Each row comes from the steps of one path. Every step used is in the known rows, and no mark comes twice. Write the path behind each row, first mark first.
Known rows:
resa/lili: 37; -165; -3; 331; 99; 55; -198; 89; 155; -53; 33; -155; -55; -260; -28; -19; 12; 235; 163; 156
paga/lili/resa/kared: 41; -158; 6; 89; 262; 147; -115; 127; 118; -357; -173; 32; -42; -182; 245; 117; 58; 178; -69; 131
kared/resa/lili/meve: 156; 125; -61; 36; 212; 114; -302; 213; 51; 288; 113; -156; 32; -213; 22; 35; 116; 508; 26; 228
meve/lili/resa: 7; -32; -25; 192; 288; 256; -41; 358; -134; -179; -148; -31; -15; -23; 265; 384; 16; 273; -96; 119
paga/lili: -81; -166; 17; 212; 231; 104; -125; 307; 113; -153; -92; -74; 48; -72; 161; -4; 93; 356; 1; 110
lili/suruz/kared: 71; -257; 109; -199; 278; 122; -198; 78; -214; -109; -65; 107; -3; -122; -160; 167; 95; 327; -46; 186
resa/lili/suruz: 31; 5; 47; 95; 163; 136; -279; 245; -23; 44; -10; -120; -30; -186; 0; 81; -20; 508; 99; 263
kared/suruz: -67; 68; 183; 219; 243; 47; -77; 178; -18; -124; -101; -174; 3; -210; -63; 254; 75; 430; -13; 125
suruz/kared/lili/resa: 102; -66; -23; 124; 356; 217; 32; 254; -136; -127; -72; 39; 28; -42; 91; 422; 1; 111; -27; 103
resa/kared/lili: -4; -116; -38; 205; 264; 107; -102; -43; 95; -283; 126; -14; -39; -66; 218; 184; 35; 6; -81; 78
meve/lili/loledu/toza: -66; -71; -206; 15; 127; 221; -140; 214; 42; 217; -92; 202; 68; 312; 458; 300; -112; 115; -94; 32
resa/kared/lili/meve: 56; -7; -118; 45; 394; 178; -217; 9; -2; -34; 177; -51; -23; -49; 152; 76; 95; 323; -139; 185
kared/lili: -65; -39; -31; 319; 285; 145; -36; 144; 1; -113; 116; -79; 8; 57; 176; 259; -15; 145; -38; 80
lili/kared/meve: -208; -166; 34; 55; 292; 107; -189; 127; -165; -6; 35; -237; -156; 25; 30; 94; 73; 377; -241; 236
resa/kared/meve/lili/paga: -119; -81; -110; 144; 219; 255; -289; 244; 16; -50; -112; 41; -184; -15; 187; -30; 175; 272; -264; 112
meve/lili: -53; -169; -21; 186; 221; 156; -145; 199; -61; -203; 11; -56; -10; -41; 211; 200; 118; 230; -106; 89
suruz/kared/resa/lili/loledu: 96; -199; -74; -107; 2; 114; -193; 158; 21; 229; 78; 79; 15; 9; 44; 163; 106; 264; 135; 53
paga/lili/suruz/kared/meve: -73; -169; 130; -20; 292; 111; -250; 438; -134; 6; -150; -145; -24; -285; -77; 61; 193; 391; -76; 236
lili/suruz: -91; -4; 101; 45; 262; 183; -193; 212; -162; -47; -61; -29; -37; 55; 73; 206; -44; 523; -68; 229
kared/resa: -8; 92; 110; 114; 143; 82; -90; 190; -20; 35; -21; -35; 38; 32; 163; 327; 45; 258; -83; 79

Write each row's path:
8; 49; -111; 132; 409; 211; -168; 166; -74; 106; 168; -103; 13; 49; 123; 135; 55; 431; -112; 186  kared/lili/meve
-43; -255; 32; 84; 247; 121; -214; 319; -130; -134; -43; -130; -39; -265; 49; 162; 252; 160; -145; 131  suruz/kared/meve/lili
152; 32; 125; -272; 188; 80; -197; 349; -107; 90; -76; 71; 148; -142; 23; 283; 196; 382; -63; 135  paga/lili/suruz/kared/resa
-33; 19; 73; -122; 297; 37; -155; 201; -54; -76; -23; -185; 52; -148; -36; 148; 182; 612; -130; 180  paga/lili/kared/suruz
-13; -50; -72; 47; 371; 177; -233; 296; 16; 77; 2; -102; 44; -53; 115; -75; 141; 597; -79; 209  paga/lili/meve
92; 174; 75; 0; 110; 116; -287; 342; -25; 186; -6; -115; 41; -192; 53; 206; 20; 515; 67; 240  kared/resa/lili/suruz
38; -240; -89; -78; 186; 66; -234; -109; -22; -17; 170; -113; -88; -31; -42; -10; 43; 379; -53; 220  resa/lili/kared
51; 47; -23; -246; 187; 104; -178; 140; -167; 61; 126; -25; 50; 115; 214; 352; 165; 354; -267; 118  meve/lili/kared/resa
-140; -107; 21; 268; 233; 153; -197; 385; -85; -109; -35; -220; -62; -164; 201; 172; 165; 249; -149; 141  kared/meve/lili
33; 44; 2; -229; 194; 71; -163; 207; -56; 89; 61; -42; 90; 100; 187; 222; 151; 433; -199; 134  paga/lili/kared/resa
-71; -240; -70; -168; 293; 102; -177; 68; -60; -101; 74; -53; -4; 117; 100; 3; 113; 476; -189; 183  paga/lili/kared
228; -83; 46; 28; 50; -3; -220; 136; 107; 91; 36; -57; 52; -374; -106; 118; 146; 156; 144; 118  suruz/kared/resa/lili
68; -215; -16; 91; 301; 106; -57; 67; -62; -144; 107; 33; 37; -72; -13; 243; 94; 31; -22; 66  suruz/kared/lili
-17; -76; -122; 260; 121; 203; -245; 130; 148; 108; -62; 56; -151; -20; -19; -139; 15; 344; 14; 128  resa/lili/paga
-73; 0; 61; -24; 256; 187; -322; 359; -153; -106; -63; -129; -60; -186; 204; 186; 136; 437; -178; 248  resa/kared/meve/lili/suruz
-125; -266; -127; 25; 137; 239; -134; 211; -112; -3; 61; 79; -36; 272; 294; 228; 82; 314; -68; 25  meve/lili/loledu
